Each row was made from one path, in order. Every step used is in the known rows, and no mark comes twice. Write each row's path.
Known rows
R, W, Y, X, B, S: -6.7  12.3  -23.3  9.9  -10.5  5.3  -5.2  -16.9  -3.5  -15.9  0.1  -22.0  29.8  35.0  -23.9  -30.7  29.6  -29.7  3.3  -14.9  30.0  -25.6  -22.0  -1.6  33.4  7.0  4.8  34.0
W, R: 13.1  -10.1  10.0  -4.2  -5.9  -18.5  3.0  -2.3  -13.3  -9.7  14.3  1.8  -4.5  12.0  -2.9  2.4  16.5  0.7  6.5  -23.2  -11.0  1.1  12.1  -9.5  22.2  4.0  33.5  4.6
H, T: 5.3  -3.8  -3.4  6.4  -4.5  8.6  -13.9  26.9  -6.5  -1.9  -1.5  -12.2  0.9  29.5  19.2  3.4  9.4  -10.0  11.3  3.5  -5.6  -1.2  -18.3  4.0  15.6  1.5  -6.0  4.8
X, B, S, T: 21.4  12.6  -16.0  14.3  1.0  17.7  -10.4  -7.3  5.5  -14.9  8.9  -0.2  8.5  42.5  -0.2  -6.7  29.8  -8.1  -3.6  -5.7  6.6  -16.0  -13.2  1.6  7.1  19.1  -7.8  14.1
Q, R, W, Y, S: 4.0  3.0  -21.1  0.8  -8.6  6.8  18.3  2.5  -20.9  -14.5  4.3  -24.2  24.7  22.0  -10.7  -16.0  -14.3  -18.3  36.3  18.8  15.8  -2.6  -1.5  16.2  40.7  5.9  27.7  17.7
R, W, Y, X, B, S, T: 24.8  11.8  -23.6  15.6  -16.6  19.3  -25.8  -10.3  -5.9  -16.4  -0.5  -23.9  34.6  52.4  -14.1  -22.0  36.0  -31.1  7.0  -14.3  27.1  -28.7  -43.7  7.5  40.7  3.9  1.3  48.6
B, S, Y, W: 6.3  16.0  -34.6  12.9  1.6  23.7  0.9  -9.3  -2.0  -1.9  -1.2  -27.8  26.7  37.0  11.3  -16.5  18.0  -1.9  10.8  1.0  20.2  -4.8  -5.6  6.7  10.2  -3.8  -3.5  14.4
B, S, Y, X, M: -8.5  -4.9  -2.4  10.6  18.6  12.7  -18.6  9.6  24.9  -14.6  13.4  -43.2  29.2  30.3  -12.6  -11.5  22.9  -9.0  14.5  -0.4  8.2  -6.3  0.3  -13.1  28.3  7.4  11.6  45.5
R, W, Y, S, T: 22.9  12.9  -21.1  11.0  -10.0  32.2  -5.2  0.5  -15.8  -8.2  2.3  -31.3  31.5  37.6  3.2  -12.1  -21.5  -23.4  19.4  -4.5  16.0  -10.2  -32.9  24.0  33.0  -5.9  -2.6  28.8
R, W, Y: 2.1  19.2  -13.9  -15.2  -23.4  13.6  10.2  -1.3  -15.3  -6.1  -3.7  -22.1  20.2  -0.2  1.9  -9.4  1.9  -15.0  9.7  -8.5  11.9  -5.3  -18.5  16.0  18.6  -7.6  6.9  7.6
H, T, S: -8.8  -2.7  -6.1  22.7  1.3  8.9  -12.7  22.3  -13.8  -5.3  8.9  -27.1  -0.4  38.6  12.6  -9.1  -0.7  -14.1  13.6  7.8  0.1  0.2  -11.9  6.9  19.7  5.6  -8.2  11.4
Q, R, W, Y: 15.6  7.9  -15.1  -17.4  -26.6  4.6  10.6  9.3  -22.3  -11.6  -3.8  -13.1  18.0  2.5  -1.2  -7.0  15.7  -12.1  32.3  14.8  9.7  -2.0  -10.1  16.2  36.8  3.3  33.5  12.8
X, M, W, Y: -20.1  19.9  -2.5  -16.2  -28.0  19.2  13.7  12.3  5.4  -20.5  1.0  -17.5  19.2  -5.4  -18.3  -10.1  6.1  -17.1  11.4  3.3  9.8  9.7  -17.3  -31.5  7.1  0.0  12.9  -0.9
T, H: 4.8  -1.5  0.3  5.4  10.4  9.4  10.8  -3.4  7.5  -9.4  1.1  -3.9  0.1  1.7  5.3  14.1  0.0  0.6  5.6  -18.7  -2.5  -1.3  8.7  18.1  3.6  12.6  -2.4  28.6
R, W, Y, S, B: 35.1  23.5  -29.0  11.4  -3.2  32.9  24.7  -13.5  -8.6  -20.5  8.9  -12.7  21.5  30.5  -13.6  -13.3  -21.0  -25.0  9.0  -8.4  26.1  -23.6  -15.4  26.6  19.1  6.5  -3.4  11.1
W, Y, X, M: -14.3  -13.7  18.0  -8.1  -5.3  3.4  -8.4  18.9  14.7  -7.2  8.5  -32.2  17.2  3.2  -37.4  -3.5  11.1  -17.8  12.2  -7.6  6.2  -4.6  -17.4  -8.9  32.8  -1.8  23.0  37.7
T, S, Y: 3.1  12.5  -17.4  4.6  4.6  4.9  3.7  2.7  -4.2  -2.5  10.8  -20.4  7.4  15.1  1.3  -5.4  -5.4  8.1  7.0  2.0  12.6  -1.2  1.7  5.3  7.6  -3.8  -7.3  20.0
B, X, M, W: -16.9  -0.5  5.9  10.7  -8.4  17.3  -28.5  0.0  14.6  -25.7  -10.6  -9.4  4.6  4.4  10.7  -19.7  4.9  -24.2  8.6  13.3  7.3  3.7  -13.7  -46.7  5.8  4.3  3.6  10.9
H, T, S, B, X, M, W, Y: 16.3  20.1  -8.3  14.0  -14.5  33.4  -28.9  24.5  0.2  -42.5  7.7  -45.0  13.5  44.4  -7.8  -26.8  18.0  -48.5  22.7  8.9  19.6  -15.3  -46.1  -29.2  35.9  7.8  0.4  36.3
Y, X, B: 2.1  -13.9  -5.8  18.0  -4.2  -5.1  -4.5  -7.9  9.6  -2.0  -6.4  28.0  -4.7  21.7  -13.7  -1.1  11.8  -7.2  -9.6  -5.0  17.4  -19.0  -13.4  -8.2  3.6  8.7  -2.7  16.2
H, T, S, B, X: 36.4  -0.5  -5.5  29.4  13.3  14.8  -43.0  12.3  -5.8  -22.8  8.4  -27.7  -4.9  49.1  9.8  -18.5  13.5  -30.1  10.7  3.6  10.0  -25.0  -27.6  1.5  29.5  9.3  -10.4  36.3
H, T, S, B, X, M: 22.9  -3.9  4.0  32.7  10.9  40.6  -26.0  24.0  13.2  -32.4  18.6  -33.8  -7.4  49.4  11.7  -9.4  11.8  -36.6  14.5  6.4  2.0  -19.0  -19.5  3.1  30.2  23.8  0.7  32.5
R, W, Y, S: -10.5  13.7  -20.1  5.9  -4.1  16.0  15.4  -7.5  -13.8  -9.4  5.0  -30.6  26.1  19.3  -9.2  -18.9  -28.6  -21.2  14.2  -3.9  20.2  -6.1  -11.4  14.7  25.3  -3.8  1.0  13.9
M, W: -4.5  13.8  -12.2  5.4  -14.3  0.5  -3.7  -8.5  -6.7  -10.7  -15.4  13.5  8.0  4.9  7.3  -15.2  -1.5  -6.1  0.2  8.9  11.3  7.2  -12.9  -31.8  -11.1  -5.9  -8.3  -13.2

Which path is each row?
10.7  5.6  -36.9  31.2  -15.0  38.4  1.1  21.7  -16.1  0.6  -3.0  -25.1  11.6  62.5  34.8  -4.5  2.2  -9.1  22.4  9.6  18.2  -4.9  -25.8  21.8  20.0  -3.6  -14.8  15.4 => H, T, S, Y, W
-11.5  -6.8  -9.1  23.2  12.7  -9.9  -16.7  -16.5  10.6  -11.2  4.3  -0.5  9.9  36.7  -24.3  -21.0  25.6  -13.4  -7.4  -5.2  17.4  -21.4  -3.4  -18.1  13.1  14.5  -1.2  24.9 => Y, X, B, S
13.5  12.5  -6.4  32.4  -1.5  32.6  -15.7  -9.7  14.3  -39.3  5.0  -7.3  -1.2  24.1  1.0  -27.9  1.9  -31.9  5.4  12.6  19.2  -11.3  -12.1  -35.1  3.0  17.1  -5.2  14.4 => T, S, B, X, M, W
25.7  21.9  -2.0  -7.3  -15.2  23.2  -14.9  2.6  15.4  -38.5  -2.0  -17.2  13.9  5.3  -19.9  -19.5  22.6  -34.0  7.2  2.0  19.9  -15.7  -32.5  -36.7  17.2  4.2  9.9  23.8 => S, B, X, M, W, Y
35.7  15.6  -19.5  12.8  7.2  22.1  -14.5  -16.4  -3.8  -25.1  3.1  -31.8  21.3  28.7  -10.0  -28.1  -13.2  -38.1  9.4  -6.2  30.3  -32.4  -26.3  11.3  36.3  -0.2  -0.5  38.7 => R, W, Y, S, B, X
8.0  7.9  -23.0  11.4  0.2  14.4  -9.8  29.6  -11.6  -4.2  9.9  -33.7  8.9  43.2  22.0  -1.2  3.5  -2.7  17.9  6.4  7.2  -1.9  -17.4  10.9  23.1  -1.8  -11.1  25.2 => H, T, S, Y
-7.9  -0.9  -18.4  33.3  -13.7  28.0  -23.6  32.9  4.4  -19.9  -2.0  -27.1  22.5  59.2  17.3  -15.1  5.1  -22.2  27.0  17.8  18.7  2.0  -33.6  -30.0  25.3  1.2  -7.5  36.0 => H, T, S, Y, X, M, W
-5.2  5.1  -5.0  -5.3  -18.0  -20.6  -28.8  -1.8  -7.2  -4.7  -16.5  -12.9  28.5  6.3  -34.0  -26.7  11.0  -20.6  11.0  0.4  26.6  -3.8  -38.5  -41.3  19.5  -22.5  3.0  28.5 => M, W, Y, X
16.5  -1.2  -15.0  7.3  -16.9  14.1  11.7  1.3  -17.9  -11.0  -9.4  12.1  4.9  11.3  25.7  -2.3  7.4  -7.5  26.9  22.7  4.6  0.7  4.3  17.9  17.5  13.0  21.0  -2.5 => Q, R, W
20.7  6.8  -4.7  11.8  11.5  10.4  -30.8  0.4  -1.9  -8.8  7.6  -29.1  20.4  30.0  -0.2  -11.5  22.9  -9.6  8.5  -0.6  -1.3  -4.0  -12.9  0.5  18.3  4.5  -3.0  23.1 => B, S, T
-18.4  18.4  -18.4  0.2  -6.6  -4.6  3.0  -4.8  -10.8  -12.4  0.3  -22.4  26.9  16.0  -29.1  -28.5  -24.8  -18.3  11.5  7.7  26.0  2.7  -16.7  -32.8  12.0  -11.8  -3.4  6.8 => M, W, Y, S
11.6  22.2  -5.9  7.3  -9.0  24.9  -14.0  -1.3  7.7  -40.2  10.3  -33.9  12.8  14.6  -27.5  -31.6  10.8  -37.0  9.6  3.7  26.9  -15.0  -25.6  -35.9  21.2  7.7  6.8  30.3 => T, S, B, X, M, W, Y
28.1  -3.5  1.6  30.0  4.3  17.4  -9.8  -15.1  9.3  -48.1  16.7  -1.5  2.8  47.0  -4.2  -21.2  -1.4  -34.8  14.5  -8.2  10.0  -13.0  1.1  -47.5  28.7  20.4  26.2  15.4 => Y, S, B, X, M, W, R
35.1  6.6  -16.1  28.9  4.0  25.1  -2.1  16.1  -8.9  -15.6  12.5  -10.0  -3.7  50.4  6.9  -3.1  5.4  -19.1  9.2  4.2  7.8  -16.9  -17.5  17.6  13.7  13.1  -14.8  8.4 => H, T, S, B
41.8  0.4  -21.9  12.0  -3.1  31.9  7.4  6.9  -15.0  -23.6  1.6  -26.8  30.5  41.8  5.0  5.9  -7.4  -19.7  48.0  1.6  10.0  -7.9  -15.5  44.5  53.8  15.1  19.1  61.5 => Q, R, W, Y, S, T, H
32.1  4.9  -15.9  25.9  20.9  17.4  14.5  -13.6  5.7  -13.1  13.6  7.5  2.8  31.7  -13.6  -2.5  -23.0  -11.9  0.5  1.0  14.5  -17.0  4.0  10.6  0.4  12.7  -11.6  2.1 => Y, S, B
21.6  11.7  -10.3  15.1  3.6  48.4  0.5  -5.4  11.9  -35.4  12.7  -36.4  17.5  30.2  -7.1  -17.5  -14.2  -42.5  15.3  -4.2  21.8  -26.9  -18.1  9.9  37.8  15.8  9.7  35.6 => R, W, Y, S, B, X, M
-15.5  16.4  -20.7  3.7  -12.1  -17.5  -17.1  -14.1  -0.2  -20.9  -4.2  -14.7  30.7  31.5  -45.5  -39.8  31.6  -25.8  1.3  -5.1  36.4  -17.5  -28.2  -48.8  18.8  -0.3  1.1  27.7 => M, W, Y, X, B, S
19.4  4.1  -5.3  1.5  4.4  8.2  -13.1  9.5  -6.3  -3.1  11.0  -35.0  25.7  30.5  -26.1  -7.5  -16.5  -14.6  15.5  -2.3  9.8  -9.0  -28.4  8.2  31.0  -10.3  0.9  35.7 => W, Y, S, T
-18.0  8.7  -2.7  7.6  -18.1  27.7  12.9  2.1  11.5  -21.2  -4.4  8.4  5.2  3.5  9.3  -4.6  -3.4  -12.0  6.9  12.2  4.3  11.7  -4.1  -30.5  -11.5  10.6  0.5  -15.7 => X, M, W
22.4  -4.4  -24.4  26.3  -21.7  19.7  3.2  18.9  -29.1  -7.5  12.0  -23.6  6.9  75.5  30.3  -5.0  19.2  -8.8  29.9  -12.3  6.6  -3.0  -14.2  11.0  42.6  -0.7  20.2  19.6 => H, T, S, Y, W, R
19.1  9.0  -30.5  8.6  -16.2  28.6  12.7  0.3  -2.3  7.1  -12.9  3.3  10.7  23.3  22.6  3.3  4.4  4.2  7.1  2.3  18.5  -4.1  -14.7  15.5  1.3  -9.6  -5.6  4.1 => S, Y, W
18.4  -5.3  -19.1  -0.9  -31.6  -1.6  7.8  1.8  -11.6  -13.0  -8.6  15.1  13.1  23.7  -16.0  -8.2  27.7  -20.0  22.2  9.0  25.2  -21.2  -22.7  8.2  38.6  9.8  30.3  28.7 => Q, R, W, Y, X, B
-13.6  7.6  -14.9  16.0  3.4  15.2  -22.7  2.0  18.1  -22.6  -0.8  -29.6  35.7  33.3  -6.9  -25.3  21.1  -15.8  16.1  9.4  21.3  0.5  -10.1  -45.5  17.2  2.8  3.1  33.9 => B, S, Y, X, M, W
31.7  7.2  -5.6  1.9  20.1  -1.5  -24.5  -7.7  4.3  -18.1  13.1  -36.0  15.6  21.3  -40.0  -24.6  -7.8  -29.4  6.4  -6.5  22.7  -30.1  -21.1  -6.3  35.1  -2.0  2.2  45.1 => W, Y, S, B, X
44.8  2.4  -0.9  7.8  11.8  4.5  -29.9  -10.8  9.0  -16.9  -0.7  -1.2  -5.9  10.3  -1.5  -8.3  15.8  -17.0  -3.4  -2.3  9.2  -25.1  -15.5  -4.1  11.2  3.7  -3.9  23.7 => S, B, X
19.8  -8.3  3.4  28.8  26.8  33.0  -9.1  -5.1  28.1  -28.4  17.8  -15.2  -0.8  31.2  -9.4  -9.5  -16.5  -28.7  4.9  4.5  9.7  -21.9  1.4  -5.8  16.9  21.9  1.9  27.3 => Y, S, B, X, M
48.8  3.3  -21.4  8.5  3.3  11.6  -12.0  -7.4  -13.3  -29.9  3.6  -23.3  21.0  32.6  -13.1  -25.7  1.5  -36.7  33.5  16.1  27.1  -28.9  -16.9  10.8  53.2  10.5  22.0  40.9 => Q, R, W, Y, S, B, X
-2.5  9.6  -16.1  -0.8  -29.1  -11.8  -7.0  -7.3  -0.7  -11.6  -15.4  16.5  17.3  17.8  -34.3  -20.1  18.0  -19.4  -2.1  -4.5  33.4  -15.8  -37.6  -39.7  9.5  -7.2  -1.0  18.6 => M, W, Y, X, B
0.3  -8.8  8.4  -11.0  -3.3  -20.8  -25.3  7.5  -1.4  4.3  -1.6  -26.3  19.7  3.1  -41.3  -12.2  12.0  -14.2  8.5  -9.9  13.5  -10.2  -25.4  -8.3  31.7  -18.2  12.1  41.4 => W, Y, X
33.2  -3.5  -7.5  25.9  29.9  7.4  -25.2  -16.5  9.1  -19.0  6.6  -8.7  2.2  31.7  -11.0  -18.2  -16.2  -23.1  0.8  1.4  17.0  -26.2  -8.1  -7.2  16.4  7.6  -8.8  29.2 => Y, S, B, X
